Each row was made from one walk, in order. Every step used is in the known rows, and no mark comes twice. Write each row's walk.
Known rows:
buva-leked-fivaron-sira-firi: [ 1.26  1.86 -0.28  0.34 -0.98 -0.88  0.52 -1.10 -3.20  0.79 -3.80 -0.77
  0.45 -0.43  1.91 -3.35]
firi-zusom-fivaron-sira-buva-leked: [-0.72  4.53 -0.12  0.02 -1.30  0.34  0.34  0.60 -0.33 -0.45 -5.50 -0.95
 -1.17  0.16  3.58 -4.66]
sira-buva-zusom-firi: [-1.83  2.62  0.41  0.04  0.49 -0.47 -0.56 -0.38 -1.27  3.64 -2.53 -0.63
 -0.89  0.86  0.92  2.26]
leked-firi-zusom-fivaron-sira: [ 0.21  5.39 -0.16  1.21 -1.36 -0.20  1.28  0.36  3.55 -5.16 -0.25 -0.15
 -2.51  0.88  0.68 -4.31]
leked-firi-sira-buva: [-1.25  2.07 -0.76 -0.70  0.30  0.45 -0.40 -1.56  1.74  0.72 -2.25 -0.19
 -0.31  1.25 -0.29  0.45]
fivaron-sira-firi-zusom: [ 0.18  2.36 -0.26  1.51 -0.44 -0.47  1.33  0.76  0.08  0.08 -4.19 -0.20
 -0.22 -0.94  1.39 -6.12]
zusom-fivaron-sira: [ 0.70  2.91 -0.06  1.00 -0.54  0.05  0.74  0.49  1.82 -2.89 -1.21 -0.22
 -1.54  0.51  1.71 -3.79]
fivaron-sira-buva-leked-firi: [ 0.21  2.85  0.68  0.12 -0.52  0.20  0.91 -2.59 -2.48 -3.02 -3.82  0.24
 -1.51  1.06  0.29 -0.90]
buva-leked-firi-sira: [-0.17 -0.14 -0.35 -1.84 -0.75  0.45 -0.58 -1.30  0.20 -1.16  1.25 -0.94
 -0.66  2.99  0.16  2.58]
buva-zusom-fivaron: [-0.26  2.76  0.74 -0.21 -0.51 -0.05 -1.13  1.09 -0.39  1.87 -0.65 -0.83
 -0.79  1.76  2.64 -0.69]
leked-firi-zusom-fivaron-sira-buva: [-0.72  6.79 -0.23  1.23 -0.95 -0.01  1.10 -0.34  2.78 -3.24 -4.00 -0.02
 -2.16  0.08  1.24 -5.27]
zusom-firi: [-0.72  0.49 -0.40  0.19  0.29 -0.61  0.46 -0.09  2.16 -0.39  2.10 -0.58
 -1.07  0.58 -0.59  2.08]
leked-firi: [ 0.17  1.38  0.30  0.04 -0.16 -0.24  0.43 -1.37  1.06 -2.32  1.47  0.29
 -0.98  0.93 -1.28  0.76]
firi-sira-fivaron: [-0.54 -1.48 -1.36 -1.14  0.36 -0.02 -0.32  1.82 -0.26  0.02 -0.93 -0.74
  0.22  1.24  1.37  0.64]
fivaron-sira-firi: [ 0.85  1.41  0.05  1.50  0.23 -0.46  1.12 -0.46 -0.78  0.07 -3.75  0.05
 -0.17 -0.26  1.12 -4.79]
leked-fivaron-sira-firi-zusom: [ 0.46  4.08 -0.99  1.62 -1.13 -1.08  1.17  0.46 -0.30  0.59 -4.30 -0.36
  0.45 -2.12  1.27 -5.89]
leked-fivaron-sira: [ 1.06  2.51 -0.65  1.28 -0.98 -0.53  0.90 -0.33 -1.03 -2.41 -1.55  0.26
 -0.25 -1.35 -0.17 -1.85]
leked-fivaron-sira-buva-zusom-firi: [-0.80  5.12 -0.20  1.37 -0.46 -1.01  0.37 -0.76 -2.24  1.35 -4.09 -0.37
 -1.12 -0.50  0.69  0.36]
firi-sira-buva: [-1.44  0.58 -1.08 -0.69  0.44  0.63 -0.80 -0.27  0.72  3.05 -3.75 -0.47
  0.67  0.23  1.00 -0.34]

Write each row's walk:
[-1.77  3.36 -0.30 -0.98 -0.09  0.57 -1.95  0.91  0.33  4.97 -4.45 -1.28
 -0.10  1.94  3.54 -0.95]
firi-sira-buva-zusom-fivaron
[ 0.77  3.30 -0.07  1.27 -0.07 -0.45  0.77  0.21  1.73  0.02 -3.49 -0.61
 -0.90  0.37  2.81 -6.53]
zusom-fivaron-sira-firi
[-1.26  4.13  0.73 -0.33 -0.08  0.08 -1.39  0.31 -0.98  3.94 -4.43 -0.71
 -0.47  0.96  3.12 -1.52]
sira-buva-zusom-fivaron
[ 0.01  1.51  0.38  0.14 -0.36  0.41  0.54 -1.25 -3.69 -0.62 -5.27 -0.03
 -0.55  0.09  1.71 -1.66]
fivaron-sira-buva-leked
[ 0.08  4.11 -0.46  1.20 -1.22  0.02  0.96  1.73  2.55 -2.77 -1.73 -0.45
 -1.58 -0.07  1.98 -5.05]
firi-zusom-fivaron-sira
[-0.09  3.44  0.21 -0.13 -0.64  0.40  0.14 -0.60 -1.25 -0.63 -5.09 -0.73
 -1.19  0.76  3.33 -3.42]
zusom-fivaron-sira-buva-leked
[-1.49  0.62 -0.53 -0.74  0.09 -0.22 -0.88  0.78  0.84  2.64  1.19 -1.36
 -0.85  2.72  0.81  3.68]
buva-zusom-firi-sira
[-0.71  3.50 -0.48  0.17 -0.43 -0.56 -0.21  1.56  3.02  3.07 -2.46 -1.30
  0.03 -0.11  3.05 -5.61]
sira-firi-zusom-fivaron
[-1.03  1.43 -1.38 -1.88 -0.78  0.22 -1.35 -0.90 -1.96  3.85 -3.82 -1.29
  1.30  0.11  1.74  1.00]
firi-sira-buva-leked-fivaron
[-0.43  2.59 -0.05  0.16 -0.86 -0.23  0.60 -0.19  1.68 -2.24  0.86  0.10
 -0.95  0.28 -1.00 -0.48]
leked-firi-zusom
[-0.59  1.97  0.59 -1.09 -0.25  0.15 -0.15 -2.46 -1.88 -0.10 -2.28 -0.20
 -0.61  1.21  0.36  1.12]
sira-buva-leked-firi
[-0.39 -0.14 -1.00 -1.09  0.15 -0.18  0.11  0.52  0.79 -2.23  0.56 -0.45
 -0.77  2.15  0.01  1.43]
leked-firi-sira-fivaron
[-0.33  3.08  0.95  1.23 -0.09  0.11  0.17 -0.49 -4.01  1.17 -6.02  0.40
 -0.69  0.11  1.59 -2.02]
fivaron-sira-buva-zusom
[-0.13  2.35 -0.02  1.17  0.16  0.22  0.91 -0.81 -1.40 -0.78 -5.17  0.58
 -0.56 -0.99  0.60 -2.84]
fivaron-sira-buva
[-2.02  0.29 -1.12 -1.69  0.20  0.18 -0.77 -0.69  0.74  2.86 -1.76 -1.71
 -0.44  1.88  1.44  3.00]
zusom-firi-sira-buva-leked
[-0.52  2.12 -0.37 -1.15 -0.75 -0.24 -0.80 -1.41 -3.17  2.70 -3.83 -0.69
  1.00 -0.88  1.36  0.45]
sira-buva-leked-fivaron
[-0.24 -0.82 -0.74 -2.24 -0.37 -0.06 -0.23  0.11 -1.33 -1.95  0.37 -1.10
 -0.81  3.19  1.10  2.63]
buva-leked-firi-sira-fivaron
[-0.91  5.34 -0.54  1.16 -0.77  0.14  0.69  1.05  1.78 -0.75 -5.46 -0.32
 -1.25 -0.85  2.63 -6.02]
firi-zusom-fivaron-sira-buva
[ 1.19  1.74 -0.32  0.12 -1.51 -0.39  0.54 -0.80 -3.16 -2.01 -1.62 -0.34
 -0.23 -0.31  0.78 -0.76]
buva-leked-fivaron-sira
[-1.22 -0.18 -1.43 -0.50  0.29 -0.13 -0.17  0.48  3.59  0.68  1.99 -1.20
 -0.75  1.60 -0.15  2.72]
zusom-firi-sira
[ 0.62  3.11 -0.68  0.43 -1.63 -0.94  0.80  0.10 -2.53  0.97 -4.33 -1.00
  0.48 -0.99  2.20 -4.68]
buva-leked-fivaron-sira-firi-zusom
[-1.27  3.08  0.26 -1.01 -0.92  0.18  0.03 -1.21 -1.06  0.07 -2.79 -0.41
 -0.65  0.58  0.57 -0.17]
sira-buva-leked-firi-zusom
[-1.57  4.81  0.04 -1.04 -0.23  0.37 -1.59 -0.53  1.33  2.64 -2.98 -1.04
 -1.07  2.88  2.28 -0.27]
leked-firi-sira-buva-zusom-fivaron
[-1.64  1.48 -0.12 -0.80  0.22  0.60 -1.58  0.22 -2.06  5.01 -4.68 -0.64
  0.55  1.34  1.90  0.64]
firi-sira-buva-zusom
